Known rows, with every step that occurs
musap -> lutom -> guma -> loba -> nogoguz: [ 37  12  29  -9  56 -29 -28  36  21 -45 -49 -36  24   8  23 -21 -32   5
  31 -24 -10 -22 -12 -77  56   9  -1  16  -9  12 -14]
lutom -> musap: [ -3  18  -3   7   4 -21   7  -2   5  -4 -18 -16   0  -4   6 -18 -17   9
   7  11 -11 -33  -8 -20  31   3  12   8 -14   5 -26]
gipofe -> guma -> loba -> nogoguz -> kefup: [ 34  14  21  20  36  19 -37  23  26 -25 -58 -15  28  16   2  63   3  15
  23  -9  45   9  31 -27  29  -1   8  43 -19  51  -6]
kefup -> mino -> zusom: [  7  -4 -55 -12  10  20   7 -45   4  24  18   7  -9  18 -19  -2  27   1
 -45   7  12  36 -38  12  10 -15   8   2  19 -49  14]
loba -> nogoguz -> kefup -> mino -> zusom: [ 52 -10 -83   3  10  38 -13 -25  26  43  19   3 -16  28 -16  51  53  15
 -45  -4  33  47 -43  31  28   6   6  47  -4 -46  28]
musap -> lutom -> guma: [  3  19  -2   5   4 -45   3   5  10 -34 -24 -29  23  -9  -4 -40 -28  -4
  -1  13 -26 -34 -28 -55  52 -12 -18  -7 -16  -9  -3]
loba -> guma -> gipofe -> nogoguz -> refib -> mino -> kefup: [ 97  28 -46  46 -10  71  -3 -21  22  51 -45 -20  -2 -26  22  72   9 -22
 -15   8   4  15 -28  13  16 -34   9  15  10  53  21]
musap -> lutom -> guma -> loba -> nogoguz -> refib: [ 50  17   7   5  43 -30 -14  20  15 -28 -49 -41   8   8  50 -12  -9   8
  22 -25  19 -11 -23 -65  61   3  11  20 -19  33  -4]
nogoguz -> refib -> mino -> zusom: [ 31   0 -80  23 -34  40  45 -58  -5  42  27   7 -39  18   0  24  61   9
 -56  16  15  22 -33  23  24 -13  18  -7 -15 -18  32]
gipofe -> guma -> loba -> nogoguz: [ 25  -2  44   2  53  15 -42  29  19 -32 -64 -15  17  11  24  33 -22  10
  43 -28  33   9  31 -36  10  -1  17  11   5  49 -25]
gipofe -> guma -> loba: [-12  16  53   3  29   6 -21   5   7 -45 -64  -9  30   6   2  11 -23  -2
  24   1  25   1  33 -46  10 -17  15  -1   6  44 -17]
loba -> nogoguz -> refib -> mino: [ 72  -7 -62  22 -25  36  16  -7   1  43  18  -7 -47  13  38  47  48   7
 -10 -17  29  15 -27  30  29  15  15  22 -13  21  17]
musap -> lutom -> guma -> gipofe: [ 14  20  27  14  22 -35 -25   7  16 -48 -47 -36  42 -28  -7 -41 -52 -11
  15  16 -31 -25 -35 -70  34 -36 -20  -6  -7   5  -5]
zusom -> mino -> kefup -> nogoguz -> gipofe -> guma -> loba: [ -7  -2 -10  42  31  43 -14 -15  15   0 -49  30  42 -18 -24  66 -12  17
 -37   3  45  26  -3  16  -3 -22  45  55  25  43  11]
musap -> lutom -> guma -> loba: [ -1  30  34  -4  38 -41 -11   9   8 -63 -50 -32  39  -1  -8 -41 -37  -6
  14   4 -15 -28 -13 -87  55  -3  -6   1 -11  14  -5]
zusom -> mino: [  7   3 -18   5 -14  12  13 -22 -21  12  10   8 -16  17  -6   6  12   2
 -14  -7   2  35  -2  31 -14  -8   0   6   4   0  15]
loba -> nogoguz -> gipofe: [ 18 -26  -4  22  18  29 -34  35   7  20   1  -8  -6 -40  -1  25   9  21
   5 -10  29   1  -7   6   0  16  -6  33  11  15  -7]
zusom -> mino -> kefup -> nogoguz -> gipofe: [  4 -14 -60  40   3  40  10 -16   8  43  12  37  18 -23 -26  53  10  20
 -59   4  19  21 -36  62 -14  -8  27  51  25  -1  28]
zusom -> mino -> kefup -> nogoguz -> loba: [ 25   3 -61  32   7   8  18   9  -3  31  10  46  -2   4  -8  36  20   7
 -42 -26  36  18 -23  64  -3 -13  36  50  18  19  46]
gipofe -> guma -> lutom -> musap: [ 10  42  24  24   0 -28 -11  -5  20 -25 -63 -28  21 -18  24 -17 -59 -12
  24  17 -21 -39  20 -75  51 -23  11  16 -32  29 -61]
mino -> kefup: [ -1  13 -27  16 -14  11   8 -10  -5  19  -2  22  22   1  -8  24   2  -9
 -31  -2 -16   5 -12  19  -3   7  14  21   9  -2  23]
zusom -> mino -> kefup -> nogoguz -> besol: [ 28 -13 -61  19 -14  19  10 -25  24  32  22  45  -1 -21   6  76  31   4
 -63 -19  28  39 -19  66  -9 -12  22  26  23  19  37]
loba -> nogoguz: [ 39 -17  -7  -3  20  11 -18  19  13  14   2  -7 -15   7  26  20   1  11
  21 -26   9   8  -2  12   2  17   0  14   1   0  -6]
lutom -> guma -> loba: [ -6  15  57   6  37  -7 -27  12   7 -35 -42 -13  35   5 -16  -7 -26   5
  23   0   7 -11   1 -66  26   1   0   6   2  11 -18]
refib -> mino -> zusom: [ 20   0 -60   8 -24  39  28 -45   0  25  31  11 -19  15 -26  14  37  10
 -47  23 -14  16 -27  11  16  -8   5 -14  -2 -36  23]
lutom -> guma -> gipofe: [ 10   5  51  24  20  -1 -42   7  16 -22 -36 -20  42 -22 -11  -6 -42  -2
  28   9 -13  -7 -29 -50  13 -28 -18   1   7   2 -12]
gipofe -> nogoguz -> kefup -> mino: [ 59  14 -62   8   6  23  -4 -13  33  23 -12 -10   6   4  -8  56  28 -10
 -16  29  42  38 -21  24  35  -7  -2  42  -4  -6   0]
guma -> loba -> nogoguz -> kefup: [ 45  12   3   2  37  20 -32  27  23  -7 -24 -11  12  20   2  53  20  19
  13 -14  32  15   9 -13  24  22  10  51 -19  30   7]

Rows
[ 15  -6 -47  12  11   3  10 -15  37  34   2  30  20   6   1  44 -10   1
 -35 -14  -2  -3 -26  34   4   7  34  30   8 -12  15]  mino -> kefup -> nogoguz
[ 67   8 -61  16  38  42 -20 -41  51  20 -25 -11  23   2 -26  55  19   0
 -28  37  32  55 -41  17  19 -38  -1  32   5 -27  16]  guma -> gipofe -> nogoguz -> kefup -> mino -> zusom
[ 50  26   6  10  40 -24 -29  31  30 -41 -50 -38  33  13  -7  11  -8  11
  11  -5   6 -15 -17 -68  77   9 -10  45 -32  21   1]  musap -> lutom -> guma -> loba -> nogoguz -> kefup
[  1  26 -14  59   6  -6 -19  -1  52   8 -55   0  49 -50   4  30 -56   5
 -22  22  -2 -45 -11 -47  54 -21  41  65 -17  30 -47]  mino -> kefup -> nogoguz -> gipofe -> guma -> lutom -> musap
[ 14  19  27  17  -8 -11 -19   0  14 -18 -43 -16  26  -9  20  -3 -43 -24
  19   5  -6  -2  27 -61  24 -26  -2  11 -20  23 -36]  gipofe -> guma -> lutom
[ 44 -14 -98  25 -12  38  47 -62  32  59  34  16 -41  26   9  37  47  21
 -57   9  29  18 -49  32  31 -11  36   2 -15 -26  23]  kefup -> nogoguz -> refib -> mino -> zusom
[ 37  -2  29 -23  54  13 -33  28  12 -12 -26 -13   3  16  20  18  -5  14
  35 -35  20  13  12 -20   6  19  17  23   4  22 -10]  guma -> loba -> nogoguz
[ 53   6  41  27  45   5 -36   7  44 -18 -59 -27  49 -30   3  21 -50  -8
  43  18  -4   4 -14 -36  15 -26 -15  -3   5  10 -33]  lutom -> guma -> gipofe -> nogoguz
[ 15   9 -77   9  -6  28   6 -43  11  32  20   8  -1  20 -44  32  49   9
 -63  23  27  37 -46  19  27 -11   4  29  -6 -46  34]  nogoguz -> kefup -> mino -> zusom
[ 41  37  10  16  29 -21 -22  57  28   7 -38 -23 -15 -26  32 -28 -37  11
  31 -14  20 -61  -4 -67  60 -17  11  42 -14  42 -42]  kefup -> nogoguz -> loba -> guma -> lutom -> musap
[ 66  53  17  17  29  -7 -22  53  21   2 -67 -45  -8 -43  40 -21 -35  -3
  52   2  14 -44  24 -68  61 -23  -7  25 -19  59 -48]  gipofe -> nogoguz -> loba -> guma -> lutom -> musap
[ 90  35 -66  53  -7  12  16 -34  35   8 -54 -24  33 -29  14  35 -17 -30
 -24  28 -20  -5 -56 -24  65 -32  10  18 -13  27  15]  musap -> lutom -> guma -> gipofe -> nogoguz -> refib -> mino -> kefup
[ 51  14  10  16  35  26 -21  58   6   9 -34 -15 -14 -36  16  12   4   1
  36  -6  45  -7  19  -9  17 -19 -17   0  12  53  -7]  gipofe -> nogoguz -> loba -> guma
[ 30  19 -83  37 -53  37  41 -37 -16  45  14  19 -13   7   6  52  46 -13
 -59   5   6  11 -31  38  23  -4  30  30  -9  11  42]  nogoguz -> refib -> mino -> kefup
[ 16  39   9   4  -1 -31  -5   1  16  -7 -30 -28   6  -8  22 -32 -43  -4
  16   9 -37 -34   4 -59  43  -3  12  25 -33   5 -46]  guma -> lutom -> musap
[ 73   7  18  23  29  33 -25   3  24  23 -60 -39  -7 -30  50  37 -16  -4
  32  -6  28  15  -2 -15  -3 -40  -8  -9   3  60  -9]  loba -> guma -> gipofe -> nogoguz -> refib
[ 43   8 -28  11  44  41 -33 -14  29   0 -44  -6  16  36 -21  66  28  21
 -21  -3  63  53 -12 -15  32 -15  19  45   0   3  11]  gipofe -> guma -> loba -> nogoguz -> kefup -> mino -> zusom
[ 32  -4  28  34  11  16 -53  33  20  -1 -41 -22  20 -50  24  24 -32   1
  22  -5  24  -1  19 -51  24 -12  -5  43 -10  38 -43]  loba -> nogoguz -> gipofe -> guma -> lutom
[ 33  -9  47   2  36  15 -49  37  32 -38 -53  -8   9 -28  33  62   9  12
  27 -29  61  21  40 -36  13 -10   7   2  13  79 -14]  gipofe -> guma -> loba -> nogoguz -> besol
[-13 -23   4  38  16  17 -20  10  38  -3 -30   7  22 -43  -8  36 -18  18
  -9  22  46 -16  -8 -12  12 -19  15  18  12  26 -22]  kefup -> nogoguz -> gipofe -> guma
[ 38  -2  27  16  33  14 -23  13  12  -9 -62 -19   2  11  55  44   3   8
  34 -32  56  16  25 -27  18  -5  31  19  -6  62 -12]  gipofe -> guma -> loba -> nogoguz -> refib
[ 69  12 -35  35  38  33 -33 -39  52  13 -40 -18  46 -10 -40  49   0   0
 -19  41  25  40 -55 -18  42 -44 -18  26   0 -38  -3]  lutom -> guma -> gipofe -> nogoguz -> kefup -> mino -> zusom
[ 39  52 -17  32  19 -12 -19  40  27  26 -38  -2   7 -28  24  -2 -35  -1
  -1 -19   1 -59  -9 -45  60 -12  26  63 -10  43 -17]  mino -> kefup -> nogoguz -> loba -> guma -> lutom -> musap
[ 57  16  22  12  46 -26 -24   9  46 -42 -70 -49  47 -37  12 -14 -61 -16
  34  18 -23 -15 -24 -58  41 -37 -21 -12  -4  12 -26]  musap -> lutom -> guma -> gipofe -> nogoguz
[ 47  13  -7   6  31  26 -40  16  25 -14 -51 -16  20  23  -4  64  15   6
   7  -2  70  36  -7 -22  46  -5  16  66   5  35   0]  gipofe -> guma -> loba -> nogoguz -> kefup -> mino
[ 28   2   2  14  32  10 -22  53  16  13 -11   2 -20 -14   8   2   1  19
  11 -23  52 -25 -11 -10  19 -14   3  17  15  37   6]  kefup -> nogoguz -> loba -> guma
[ 84  17 -62  44 -13  52  14 -36  28  41 -27  -3   9 -19  16  75  17 -21
 -23  16   9  21 -29  36  13 -27  33  27   3  31  23]  guma -> gipofe -> nogoguz -> refib -> mino -> kefup
[ 33  10   1  36  41  23 -41  44  23  20 -40  13  20 -33  -2  25 -21   0
   2 -25  29 -20 -24  -5   1 -33  16  39  36  49  31]  mino -> kefup -> nogoguz -> loba -> guma -> gipofe
[-13  -8  37  29  49  21 -34  22  39 -28 -58   1  40 -29 -10  32 -26  21
   8  15  62  -9   3 -40  15 -21  30  25  18  46 -28]  kefup -> nogoguz -> gipofe -> guma -> loba
[ -4 -23 -15  24  23  13 -12  14  34  14   8  10  10 -37 -10  19  -2  21
 -16  14  35  -9 -26   7   7   0  14  28  16   1  -5]  kefup -> nogoguz -> gipofe
[ 29   8 -48  57 -29  40  -5 -16  35  27 -26  14  40 -46 -20  59 -23 -14
 -45  30   9 -16 -19 -26  45 -16  29  59  -1  19 -10]  refib -> mino -> kefup -> nogoguz -> gipofe -> guma -> lutom
[ 63   7  22  17  31 -24 -32  14  59 -45 -62 -40  37 -78  23   7 -32 -12
  18  21   0  -6 -15 -62  44 -45 -33 -21   4  43 -24]  musap -> lutom -> guma -> gipofe -> nogoguz -> besol
